In the rows, zero is written as 128.
Known rows, with every way that one mark hangs from another
j763{j35 j645{j363} j761 j856{j561}}: [108 162 160 104 142  87  53  87 188  62 100 133  84 123 127 216 117 154
 167  90  56 158 173 165 188 152 100 128 203 111]
j363{j645 j856{j561 j763{j35 j761}}}: [113 130 141 128 159  94 116 111 134 103 143  86  99 121 135 177 100 112
 136 147  76 161 150 150 147 133  98 153 170 107]
j363{j35 j856{j763}}: [108 137 151 125 133 101 129 123 115  98 128 110 110 126 156 154  90 106
 131 155  83 137 146 131 142 134  96 169 169  98]
j35{j763{j645 j761{j363{j856}}}}: [106 149 177 126 129  97 114 112 141  68 107 111  81 122 129 177  98 130
 154 125  59 146 168 141 165 148 119 168 181 106]
j731{j761{j52{j355} j363{j35}}}: [117 155 146 105  90 108 120 138 150  81 122 154 124 122 169 149  93 126
 139 159  63 137 149 165 161 146 107 171 161 106]
j731{j355{j52} j761{j363{j35}}}: [122 155 150 104 119 110 127 133 164  67 127 148 132 114 193 141  86 127
 136 159  65 148 145 162 157 143 113 169 140 100]
j731{j355{j52} j761{j763{j645 j856}}}: [111 149 149 102 125 118 141  99 152  61 129 143 133 107 180 166 112 134
 157 137  55 148 154 152 158 147 108 158 149  99]
j761{j52{j355} j363{j645} j731 j763}: [126 123 131 104  84 105 142  99  72 102 105 124 137 151 135 169 112 118
 133 180  56 104 140 167 151 124  79 184 209 111]
j731{j355 j761}: [113 148 148 105 116 117 133 125 184  60 140 143 118 101 181 145  99 134
 161 137  74 156 159 164 163 142 129 164 135  91]
j731{j355{j52} j761{j363 j763}}: [115 148 148 102 110 115 140 119 148  66 121 143 132 106 190 148 103 131
 138 158  62 144 147 163 155 146 111 167 149  99]
j761{j363{j35}}: [115 153 150 120 103 100 101 127 132  78  88 133 116 131 158 140  98 125
 134 156  78 125 144 155 162 134  97 177 164  97]
j856{j561 j763{j761}}: [117 154 146 105 136 116  97 120 172  93 135 105  81 102 150 177 106 127
 144 130 105 159 158 161 160 151 120 150 156 108]
j731{j355 j761{j763}}: [108 145 148 109 107 118 149 112 157  62 134 139 123 102 182 148 107 134
 159 138  65 147 161 164 163 147 123 164 145  90]
j761{j52 j731{j355} j763{j35 j645}}: [118 128 149 104 109 108 157  75 118  87 108 134 124 131 137 194 122 133
 149 148  50 116 160 157 167 124  84 170 212 108]
j856{j561 j763{j645{j363} j761}}: [113 156 153 101 136 109  97 109 171  90 136 107  76 106 135 194 105 134
 147 110  92 154 166 152 171 163 131 135 166 122]
j561{j856{j763{j35 j645{j363} j761{j52}}}}: [107 142 160 109 139 101 110 129 157  88 111 120  76 108 130 193 123 133
 148 122  81 161 153 132 166 135 110 152 186 111]
j761{j52{j355} j731 j763}: [117 128 136  98  83 119 146  97  98 101 111 136 125 135 144 171 116 124
 149 160  71 114 150 158 151 125  87 180 206 103]
j52{j355}: [112 143 138  94 111 123 102 121 155  73 119 133 110 126 157 153 107 132
 164 132  90 147 157 155 155 126 116 165 154  87]
j363{j856}: [101 133 149 123 120 106 120 118 138  87 114 121 104 115 149 148 105 118
 143 148  86 144 144 139 141 124  98 173 165  95]
j363{j645 j856{j561 j763{j35 j761{j52}}}}: [114 130 139 126 156  94 119 110 130 110 145  88 102 124 134 179 101 112
 133 152  74 161 146 151 146 133  94 155 175 111]
j35{j763{j645 j761{j52 j731} j856}}: [112 151 172 119 129 100 107  97 137  72 109 121  90 129 122 196 108 132
 167 124  57 143 166 144 165 144 105 169 199 107]
j363{j35{j763{j761}} j645 j856{j561}}: [111 139 156 150 143  80 128 110  96 113 133  86 110 142 148 157  73  98
 140 152  50 147 149 143 144 140 102 171 172 108]
j363{j35{j763{j761{j731}}} j645 j856}: [110 131 159 149 143  78 139 115  85 105 128  93 114 146 139 153  73 102
 143 154  51 140 152 134 150 134  96 178 185 102]
j645{j363{j35{j763{j761{j731}}} j856{j561}}}: [105 150 161 124 109  88 101 118 123 101 113 121  96 126 150 164  77 120
 140 136  69 141 157 143 152 152 123 159 199 110]
j35{j763{j761{j731{j355}} j856}}: [114 149 167 119 131 104  97 107 144  63 112 118  93 122 143 177 103 131
 169 132  70 151 165 153 157 139 112 173 189  91]
j561{j856{j763{j35 j645 j761{j363}}}}: [109 141 161 113 143 102 108 131 160  77 107 115  75 106 132 188 124 130
 145 126  82 156 151 135 164 129 106 158 175 106]
j645{j363{j35{j763{j761}} j856{j561}}}: [104 153 162 125 110  88  98 120 126 100 112 120  96 126 154 161  79 122
 140 133  69 147 156 143 154 155 125 156 192 108]
j35{j763{j645{j363} j761{j731} j856}}: [108 153 175 119 128  96  94  99 140  65 105 121  85 124 122 195 103 137
 170 113  59 145 173 140 170 151 119 159 202 105]
j856{j561 j763{j645}}: [115 154 148 107 138 121 110 102 164  90 132 106  90 103 138 189 113 122
 145 126  93 146 156 146 155 146 122 147 148 113]

Rows
[119 141 164 102 140  90 103 104 181  53 105 132  86 126 127 194 104 150
 153 117  58 136 175 168 192 132  95 154 198 109] : j763{j35 j645 j761{j363 j731{j355}}}
[106 140 155 115 136 113 122 127 148  85 113 114  83 103 135 178 125 121
 150 129  90 151 145 123 152 126 113 163 159 104] : j561{j856{j763{j645}}}
[122 156 150 104 133 107 106 111 158  97 133 108  86 118 138 191 104 125
 134 132  83 142 155 159 166 157 112 149 167 127] : j856{j561 j763{j645 j761{j52 j363{j35}}}}
[125 129 150 132 107  84 138 115  75 113 110 117 128 155 132 163  83  99
 118 193  49 111 133 150 139 122  77 194 210 118] : j761{j52 j363{j35{j763} j645 j856} j731}
[129 134 137  91  86 111 111 121 127  90 108 144 118 140 141 165 102 123
 135 174  77 115 139 169 147 119  89 185 197 111] : j761{j52{j355} j363 j731}
[104 138 157 122 111  96 120  87 117  77  87 117 107 122 139 183 120 125
 127 147  47 119 152 156 154 134  85 161 193 107] : j761{j363{j856{j561}} j763{j35 j645}}
[121 140 151 100 120 101 105 127 160  72 109 132  98 123 153 155  96 137
 143 145  87 139 154 168 169 134  98 173 180 105] : j763{j761{j363 j731{j355{j52}}}}
[104 142 165 140 124  94 128 119 106  94 114 112 109 131 157 150  82 105
 139 153  63 137 151 130 140 133 103 180 178  94] : j363{j35{j763} j856}
[106 152 147 102  91 113 128 105 137  77 122 150 123 117 154 177 116 136
 159 133  52 138 159 155 165 156 108 154 177 107] : j731{j761{j52{j355} j763{j645{j363} j856}}}
[112 145 146 103 107 115 148  95 149  66 136 144 131 114 169 170 117 134
 161 139  48 141 156 163 162 149 109 161 160 102] : j731{j355 j761{j52 j763{j645 j856}}}
[118 154 153 140 138  87 112 107 102 101 116 103 122 149 145 162  89 115
 156 144  53 148 151 149 163 144  99 171 174 101] : j363{j35{j763{j761{j52} j856{j561}}} j645}
[122 127 147 107 104 102 130 115 114  99 115 127 110 131 126 178 103 112
 117 180  74 112 136 151 140 124  80 182 205 122] : j761{j52 j363{j856{j763{j645}}} j731}
[104 150 150 120 104  93  98 118 130 102 109 128 107 125 157 153  85 121
 137 137  77 141 148 143 151 147 117 156 182 107] : j645{j363{j35 j856{j561}}}
[106 151 166 110 146  94 100 106 186  61 101 131  82 118 127 190 112 154
 164  98  66 155 180 152 198 141  99 145 183 104] : j763{j35 j645 j761}
[115 137 156 116 113  89 109 130 139  81 107 127  94 129 145 153  87 126
 137 148  80 128 153 161 166 136  89 175 192 107] : j763{j761{j363{j35 j856} j731}}
[111 150 148 121  97 101 136 118 128  84 106 140 129 116 155 162 111 131
 136 160  49 139 152 164 169 147  94 166 177 106] : j731{j761{j52 j363{j645} j763{j35}}}
[109 159 156 121  96 103 122 107 134  68 105 141 122 113 162 166 107 126
 144 142  47 124 154 159 165 155 100 161 164 106] : j731{j761{j363{j35} j763{j645 j856{j561}}}}
[100 149 155 115 116 102 103  77 125  66  81 132 114 122 135 193 134 145
 160 117  54 134 164 144 173 142  92 147 201  94] : j761{j763{j35 j645{j363} j856}}
[113 146 154 101 139 112 121 115 156  85 131 115  88 114 128 186 115 136
 150 122  91 150 164 140 176 152 111 151 170 114] : j856{j763{j645 j761{j52}}}
[101 147 152 120 105  92 104 122 123  96 105 131 110 128 154 149  88 125
 140 137  78 140 150 136 156 146 114 159 185 102] : j645{j363{j35 j856}}
[109 146 166 112 140  86  93 107 178  65 102 124  80 122 127 192 106 143
 145 115  57 145 169 162 182 139  92 148 191 113] : j763{j35 j645 j761{j363{j856{j561}}}}
[117 151 160 107 148  91  72  83 186  60 104 131  86 123 122 217 116 144
 167 105  58 143 170 167 181 134  82 144 203 109] : j763{j35 j645 j761{j731} j856{j561}}
[109 140 160 113 133 101 119 132 144  89 115 116  77 111 133 182 111 124
 149 123  86 147 151 127 163 136 114 159 180 112] : j561{j856{j763{j645{j363{j35}} j761{j731}}}}
[107 140 154 114 135 109 114 140 153  86 115 114  78 102 143 170 121 125
 149 132  99 160 145 134 155 130 112 165 164 101] : j561{j856{j763{j761}}}
[115 136 146 115  90 106 111  93  97  70  78 132 122 127 141 169 123 125
 139 165  68 102 143 161 151 126  75 181 207  96] : j761{j363 j731 j763{j856}}
[104 157 156 118 112 109 120  99 157  65 109 142 113 101 156 180 118 136
 158 126  53 143 165 156 169 149 103 151 167  98] : j731{j761{j763{j35 j645 j856{j561}}}}
[118 141 145 104 104 108 136 127 163  72 141 144 123 114 176 149  97 125
 137 164  61 145 143 171 148 140 112 173 154 106] : j731{j355 j761{j52 j363{j856}}}
[121 156 150 104 141 108  82 120 180  83 122 109  80 105 148 190 108 133
 134 136  93 159 160 171 164 146 111 146 172 106] : j856{j561 j763{j35 j761{j363}}}
[104 157 158 108 136  96  69  85 165  57  86 141 105 125 125 206 126 150
 166 105  56 148 166 143 177 137  97 138 197  98] : j763{j35 j645{j363} j856}
[116 154 164 120 122 103  93 105 141  83 111 119  92 124 139 185 104 125
 160 138  68 150 158 158 152 142 106 173 197 103] : j35{j763{j761{j52 j731} j856{j561}}}
[121 152 156 110 126  89  80  93 155  67 105 127  95 135 129 193 103 130
 154 122  59 120 155 167 172 143  84 158 191 120] : j763{j645 j761{j363{j35} j731} j856{j561}}
[102 147 154 118 123 107 112  76 127  64  83 128 116 122 137 190 138 140
 161 122  55 132 163 145 170 134  83 155 190  90] : j761{j763{j35 j645 j856}}
